Each row comes from the steps of one walk. Every step used is in the known rows, and no mark comes twice. Write the walk behind each row, first mark first.
In the rows, 128 means zero.
Known rows
moru/sibe/sogev/notil/melal: [165 143 139 143 143  98 164  99 182  86 107  97 190 127 141 110 192  77
  96 181 136 106 115 134  64  87 118 127]
bifet/sibe/sogev/notil: [127 177 163 177 164 129 140 105 179 113 119 125 152 130 129  95 156  89
 115 139 145 119 159  96  77  59 157 127]
sogev/notil/melal: [155 102 131 117 104 108 147  86 161  88 110 132 205 124 143 123 177 105
  99 158 121 128 117 109 107 132  99  83]
bifet/sibe/sogev: [119 176 167 160 172 147 132 148 156 125 118  95 113 136 121 109 142  96
 129 125 142 117 171 115 100  73 170 160]
melal/famo/sibe/sogev/notil: [159 151 148 182 134  61 141 127 160  95 107  69 144 158 112 102 149 119
 132 104 141 131 138 112  92  91 181 110]
notil/melal/famo/sibe/bifet: [144 133 132 112 137 107 130 160 128  64 125  45 154 153  75 170 147  95
 146  81 151 138 141 118 131 154 170 110]
voka/notil/melal: [154 106 138 118 102 168 146 124 127  99  88  94 168 117 113 126 174 127
 126 127 121 123 124 112 125 156  77 115]
voka/notil/melal/famo/sibe/moru: [147 109 137 147  99 103 110 129 136  68 111   4 146 157  75 114 146 129
 154  86 127  97 162 145 134 154 137 100]
bosug/sibe: [123 153 134 117 110 117 125 122 116 118  97 123 125 138 121  98 129 127
 112 109 126 131  69 150 116 135 126 144]
famo/sibe: [128 128 117 142 123 112 103 139 123 117 119 115 120 145  98 127 129 125
 151  77 156 142  99 138 122 138 156 151]
bifet/sibe: [100 164 142 137 137 150 106 115 146 124 128 127 126 129 118 121 125 101
 139 100 136 105 151 117 129 101 134 137]
bifet/sibe/sogev/notil/voka: [113 178 175 162 150 134 145  79 158  72 109 114 162 105 138  95 150  88
 106 132 143 106 164 107  73  81 130 123]
voka/notil/melal/famo/sibe: [161 119 140 132  82 123 129 133 122  71  75  40 160 142  84 122 164 133
 157  65 124 117 130 116 146 154 105 107]
melal/notil: [137 124 137 124  90 154 150  99 136 136 132 107 127 118 118 129 128 136
 115 120 150 176 152 154 133 105  88 100]
melal/notil/sogev/sibe/bifet: [167 195 150 149 100 148 163 102 164 122 152 153 113 105  80 156 151  68
  87  92 206 183 135 137 118  73 117 151]
dabud/bifet/sibe/sogev/notil: [ 87 174 158 190 204 161 135 121 197  86 105 135 145 139 115 132 167  98
 121 164 126 117 148  94 101  55 130 125]
dabud/bifet/sibe/moru: [ 44 152 136 164 194 162  84 124 173  87 151 105 105 153  95 151 115 114
 151 149 117  81 170 141 142  92 133 122]
dabud/bifet/sibe: [ 60 164 137 150 177 182 102 128 161  92 115 139 123 138 104 155 138 111
 149 126 115  99 142 110 156  94 104 133]
voka/notil/melal/famo: [162 120 148 121  88 137 155 120 125  85  85  55 173 124 119 124 168 133
 134 114  98 102 160 106 149 146  76  85]
famo/melal/notil: [131 118 118 106  79 157 138 105 133 143 149  69 114 126  94 128 158 143
 117 113 173 193 156 158 121 132  95  83]
moru/sibe/sogev/notil: [144 162 135 169 161 100 149 107 174 115 125 119 153 127 137  98 156  94
 108 162 148 110 109 134  69  66 133 139]
dabud/bifet: [ 88 125 122 139 164 160 126 139 144 102 114 138 124 140 117 162 145 139
 136 152 104 122 116 124 154 122 102 125]
famo/melal/notil/sogev: [164 153 137 123  69 136 155  87 167 145 123  90 109 116  92 146 182 125
 108  93 180 199 137 154 122 115  91 105]
sogev/sibe: [127 149 114 132 107 119 112 120 130 125 145 161 125 128 119 102 136 105
 110 122 146 107 121 123 126 100 130 157]
sogev/notil/voka: [126 130 135 134 106 112 142  58 131  74 116 150 177  97 141 114 133 124
 102 137 127 116 119 117 107 133  93  91]

Write each row's walk
[149 164 176 154 137  96 157  95 184  75  95  60 197 138 136 110 182  81
 107 143 118  95 197  87  96  69 132  84] -> bifet/sibe/sogev/notil/melal/famo
[170 162 158 168 104 148 155 111 149 125  82 139 128 106 106 133 157 123
 135  92 135 134 106 110 131 126  89 149] -> voka/notil/sogev
[168 119 143 150 133  91 148 128 167  76  86  85 180 147 113 115 196  95
 108 134 153 151 110 119  68 117 168 131] -> famo/sibe/sogev/notil/melal
[ 71 180 166 175 188 164 142  92 173  43  95 131 159 115 124 130 165  98
 115 158 120 101 150 100 101  74 107 121] -> dabud/bifet/sibe/sogev/notil/voka
[173 180 144 150  62 124 150  73 167 136 124 157 118 107 105 123 162  95
  84 100 180 156 128 148 128  66  83 149] -> melal/notil/sogev/sibe
[149 108 129 149 107  42 110  87 171  61 128  46 184 162  99 120 146 110
 124 124 127 100 152 140 114 135 152  64] -> sogev/notil/melal/famo/sibe/moru
[115 169 119 131 173 143 124 143 136 111 164 124 118 125  96 151 114  89
 139 119 163 117 108 141 112 117 140 151] -> moru/sibe/bifet
[158 175 144 183  97 119 119 101 163 118 134 134 108 120  91 102 146  98
 111 109 155  89 130 135 117  95 119 163] -> voka/notil/sogev/sibe/moru
[150 119 141  98 104  98 147 120 137  92 105  60 170 137 135 140 155 121
 120 130  97 103 165 121 149 138 107  87] -> notil/melal/famo
[162 177 127 129  50 128 139  84 166 141 141 121 111 116  81 125 191  99
  89  89 198 176 136 150 118  91  88 135] -> famo/melal/notil/sogev/sibe
[160 119 129 132  91  58 127  90 157  69  94  82 201 148 109 124 172 111
 127  97 126 120 123 113 124 134 126  70] -> sogev/notil/melal/famo/sibe
[162 118 142 121  92  77 154  80 159  84 102  93 209 128 140 125 173 113
 105 146 102 108 151 102 127 125  94  47] -> sogev/notil/melal/famo
[139 108 128 128 115  64 100 125 146  73 129  13 144 167  90 133 139 115
 143 107 125  98 164 161 134 147 165 100] -> notil/melal/famo/sibe/moru
[161 184 136 154  99 104 133 104 162 128 120 177 117 115 118 123 161  87
  98 109 155 112 102 120 123  88 123 176] -> notil/sogev/sibe
[137 171 147 154 143 102 158  77 153  73 117 113 160 105 145  96 149  97
  96 158 145  95 115 141  65  90 112 135] -> moru/sibe/sogev/notil/voka
[170 186 144 170  82 142 143 102 152 122 100 168 125 109  99 108 171 100
 113  87 157 113  98 105 127  98  90 174] -> voka/notil/sogev/sibe
[129 130 149 110  80 157 154  67 112  99 124  99 135  96 125 129 127 136
 104 114 142 160 158 164 129 124  67  97] -> melal/notil/voka
[168 126 152 136 129  82 149 161 141  79  86  15 143 163 107 130 176 109
 134 109 128 130 154 132 106 120 175 137] -> notil/melal/famo/sibe/sogev
[155 135 132 134 130  87 137 122 155  55 121  77 190 146  82 154 159  86
 128  94 154 143 131 101 117 140 157  74] -> sogev/notil/melal/famo/sibe/bifet
[121 142 121 143 161 136 116 168 121 103 147 110 113 146  67 155 113 103
 155  74 183 164 107 124 112 145 191 156] -> famo/sibe/bifet
